Every row comes from one small tree of marks. The marks that hang from a mark follow it in brackets, in alphabetical order. Every link used is in the known rows. Which tree was each row made from?
Known rows:
kivu{boza dorib{rugob{vada}} petiki{gevek}}: [ 0.08 -0.32 -0.09 -0.28 -0.30  0.21  0.36  0.22 -0.38  0.19  0.20 -0.03
 -0.31 -0.15 -0.16 -0.25 -0.10 -0.05]
lemus{gevek{petiki{kivu{boza dorib{rugob}}}}}: [ 0.08 -0.43  0.36  0.13 -0.58  0.09 -0.35  0.07 -0.02  0.16 -0.18  0.08
 -0.32 -0.11 -0.13 -0.20  0.14  0.08]
lemus{gevek{petiki}}: [ 0.01 -0.39  0.52  0.34 -0.58 -0.11 -0.78 -0.03  0.14  0.23 -0.39  0.21
 -0.08  0.06 -0.14 -0.04  0.46 -0.05]
rugob{dorib{kivu{boza petiki}} vada}: [-0.24 -0.14 -0.05 -0.12 -0.14  0.25  0.11  0.28 -0.48  0.24  0.18 -0.38
 -0.04  0.15 -0.25 -0.04  0.06 -0.21]
petiki{gevek kivu}: [-0.04 -0.26 -0.28  0.08 -0.77 -0.31 -0.64 -0.12  0.05  0.49 -0.37 -0.11
 -0.35 -0.01 -0.64  0.13  0.03 -0.10]
boza{kivu}: [-0.16 -0.08  0.44  0.43 -0.22 -0.16 -0.34 -0.07  0.03  0.03 -0.03 -0.34
 -0.14  0.10 -0.07  0.14  0.17 -0.46]
gevek{petiki{kivu{boza dorib{rugob}}}}: [ 0.01 -0.34  0.40  0.30 -0.39  0.01 -0.02  0.07 -0.30 -0.01 -0.09  0.01
 -0.38 -0.08  0.00 -0.08  0.05  0.08]
dorib{kivu{petiki{gevek}} rugob}: [-0.18  0.18  0.43 -0.03 -0.22  0.10 -0.14 -0.10  0.02  0.37 -0.37 -0.04
 -0.59 -0.13 -0.39  0.22  0.17 -0.13]
boza{kivu{petiki}}: [-0.13  0.05  0.44  0.38 -0.18 -0.07 -0.16  0.02  0.03 -0.02  0.18 -0.26
 -0.09  0.00 -0.07  0.11  0.15 -0.49]
gevek{petiki{kivu}}: [-0.07 -0.22  0.27  0.54 -0.59 -0.26 -0.53 -0.02 -0.16  0.12 -0.30  0.06
 -0.20  0.04 -0.22  0.14  0.21  0.03]
rugob{dorib{kivu{boza}} vada}: [-0.26 -0.25 -0.08 -0.08 -0.17  0.18 -0.03  0.20 -0.48  0.29  0.00 -0.46
 -0.08  0.24 -0.24 -0.02  0.07 -0.19]
boza{kivu{dorib{rugob{vada}} petiki{gevek}}}: [ 0.01  0.06 -0.07  0.12 -0.33 -0.03  0.05  0.11 -0.33  0.17  0.24 -0.35
 -0.26 -0.07 -0.11 -0.04 -0.10 -0.22]
gevek{petiki{kivu{dorib}}}: [ 0.04 -0.31  0.19  0.37 -0.48 -0.16 -0.17  0.03 -0.19  0.08 -0.20  0.05
 -0.20 -0.02 -0.14 -0.04  0.16  0.05]
boza{kivu{dorib petiki{gevek}}}: [ 0.06 -0.07  0.22  0.09 -0.34 -0.10 -0.11  0.02  0.09  0.11  0.20 -0.25
 -0.19 -0.11 -0.09 -0.10  0.03 -0.43]
boza{kivu{dorib{rugob} petiki{gevek}}}: [ 0.01  0.07  0.30  0.16 -0.24 -0.03 -0.06 -0.01 -0.09  0.16  0.18 -0.30
 -0.36 -0.13 -0.07 -0.05  0.00 -0.30]
dorib{kivu{boza petiki{gevek}} rugob{vada}}: [-0.16 -0.02  0.11 -0.22 -0.29  0.24  0.12  0.13 -0.23  0.19 -0.15 -0.10
 -0.49 -0.12 -0.33  0.13 -0.04 -0.11]

Which tree is each row?
[ 0.12 -0.28  0.07 -0.17 -0.32 -0.03  0.04  0.03  0.01  0.31 -0.02  0.08
 -0.21 -0.11 -0.28 -0.21  0.16 -0.18] -> kivu{dorib petiki{gevek}}
[-0.18  0.16 -0.05 -0.08 -0.30  0.11 -0.01  0.05 -0.28  0.36 -0.30 -0.10
 -0.45 -0.06 -0.44  0.24  0.05 -0.03] -> dorib{kivu{petiki{gevek}} rugob{vada}}
[-0.25  0.04 -0.17  0.02 -0.17  0.12 -0.01  0.21 -0.51  0.39  0.05 -0.37
 -0.01  0.20 -0.36  0.05  0.14 -0.13] -> rugob{dorib{kivu{petiki}} vada}
[ 0.13 -0.48  0.22 -0.33 -0.29  0.13  0.20  0.12  0.08  0.13  0.13  0.08
 -0.24 -0.18 -0.14 -0.32  0.05 -0.28] -> kivu{boza dorib petiki{gevek}}
[ 0.00 -0.30  0.08 -0.17 -0.01  0.34  0.72  0.27 -0.50 -0.01  0.29 -0.05
 -0.20 -0.09 -0.01 -0.23 -0.03 -0.08] -> kivu{boza dorib{rugob{vada}} petiki}
[ 0.09 -0.55 -0.22 -0.26 -0.62 -0.07 -0.12  0.02  0.05  0.29 -0.12 -0.11
 -0.40 -0.14 -0.42 -0.19 -0.13 -0.16] -> petiki{gevek kivu{boza dorib}}
[-0.04 -0.24 -0.10  0.03 -0.09  0.09  0.37  0.08 -0.53  0.25 -0.12 -0.14
 -0.21  0.09 -0.13 -0.08  0.09  0.05] -> kivu{dorib{rugob{vada}}}
[-0.01 -0.05  0.38  0.19 -0.07  0.03  0.21  0.07 -0.01 -0.05  0.28 -0.27
 -0.09 -0.06  0.03 -0.09  0.09 -0.46] -> boza{kivu{dorib petiki}}
[-0.06  0.03  0.30  0.28 -0.44 -0.19 -0.48 -0.03  0.12  0.15  0.07 -0.25
 -0.20 -0.05 -0.19  0.10  0.09 -0.46] -> boza{kivu{petiki{gevek}}}
[ 0.06 -0.11 -0.26 -0.13 -0.33  0.05  0.21  0.12 -0.45  0.38  0.04 -0.02
 -0.27 -0.08 -0.29 -0.13  0.01  0.05] -> kivu{dorib{rugob{vada}} petiki{gevek}}
[-0.06 -0.19 -0.06  0.09 -0.26 -0.01  0.19 -0.04 -0.26  0.31 -0.16 -0.18
 -0.40 -0.03 -0.35 -0.01  0.01  0.02] -> petiki{kivu{dorib{rugob}}}
[-0.09 -0.05  0.08  0.26 -0.10  0.02  0.18  0.07 -0.42  0.05  0.12 -0.45
 -0.20  0.08  0.03  0.01 -0.02 -0.21] -> boza{kivu{dorib{rugob{vada}}}}
[ 0.03 -0.22 -0.65 -0.08 -0.64 -0.14 -0.11  0.03 -0.40  0.52 -0.20 -0.21
 -0.42 -0.04 -0.54  0.00 -0.17  0.15] -> petiki{gevek kivu{dorib{rugob{vada}}}}
[ 0.00 -0.52 -0.02 -0.13 -0.30  0.07  0.26  0.08 -0.06  0.08  0.00 -0.13
 -0.27 -0.08 -0.27 -0.16 -0.06 -0.20] -> petiki{kivu{boza dorib}}
[-0.02 -0.44  0.46 -0.08  0.04  0.24  0.41  0.04 -0.20  0.05 -0.01 -0.08
 -0.37 -0.04  0.04 -0.22  0.10 -0.16] -> kivu{boza dorib{rugob}}
[-0.04 -0.38 -0.29 -0.10 -0.30  0.15  0.41  0.17 -0.47  0.13  0.03 -0.24
 -0.33 -0.04 -0.27 -0.11 -0.19  0.01] -> petiki{kivu{boza dorib{rugob{vada}}}}
[-0.03 -0.44 -0.12 -0.05 -0.73 -0.17 -0.51 -0.03  0.10  0.31 -0.22 -0.11
 -0.40 -0.08 -0.52  0.02 -0.07 -0.18] -> petiki{gevek kivu{boza}}
[-0.06 -0.37  0.38  0.42 -0.57 -0.13 -0.41  0.05 -0.11 -0.03 -0.18  0.06
 -0.22 -0.01 -0.12  0.06  0.13 -0.07] -> gevek{petiki{kivu{boza}}}
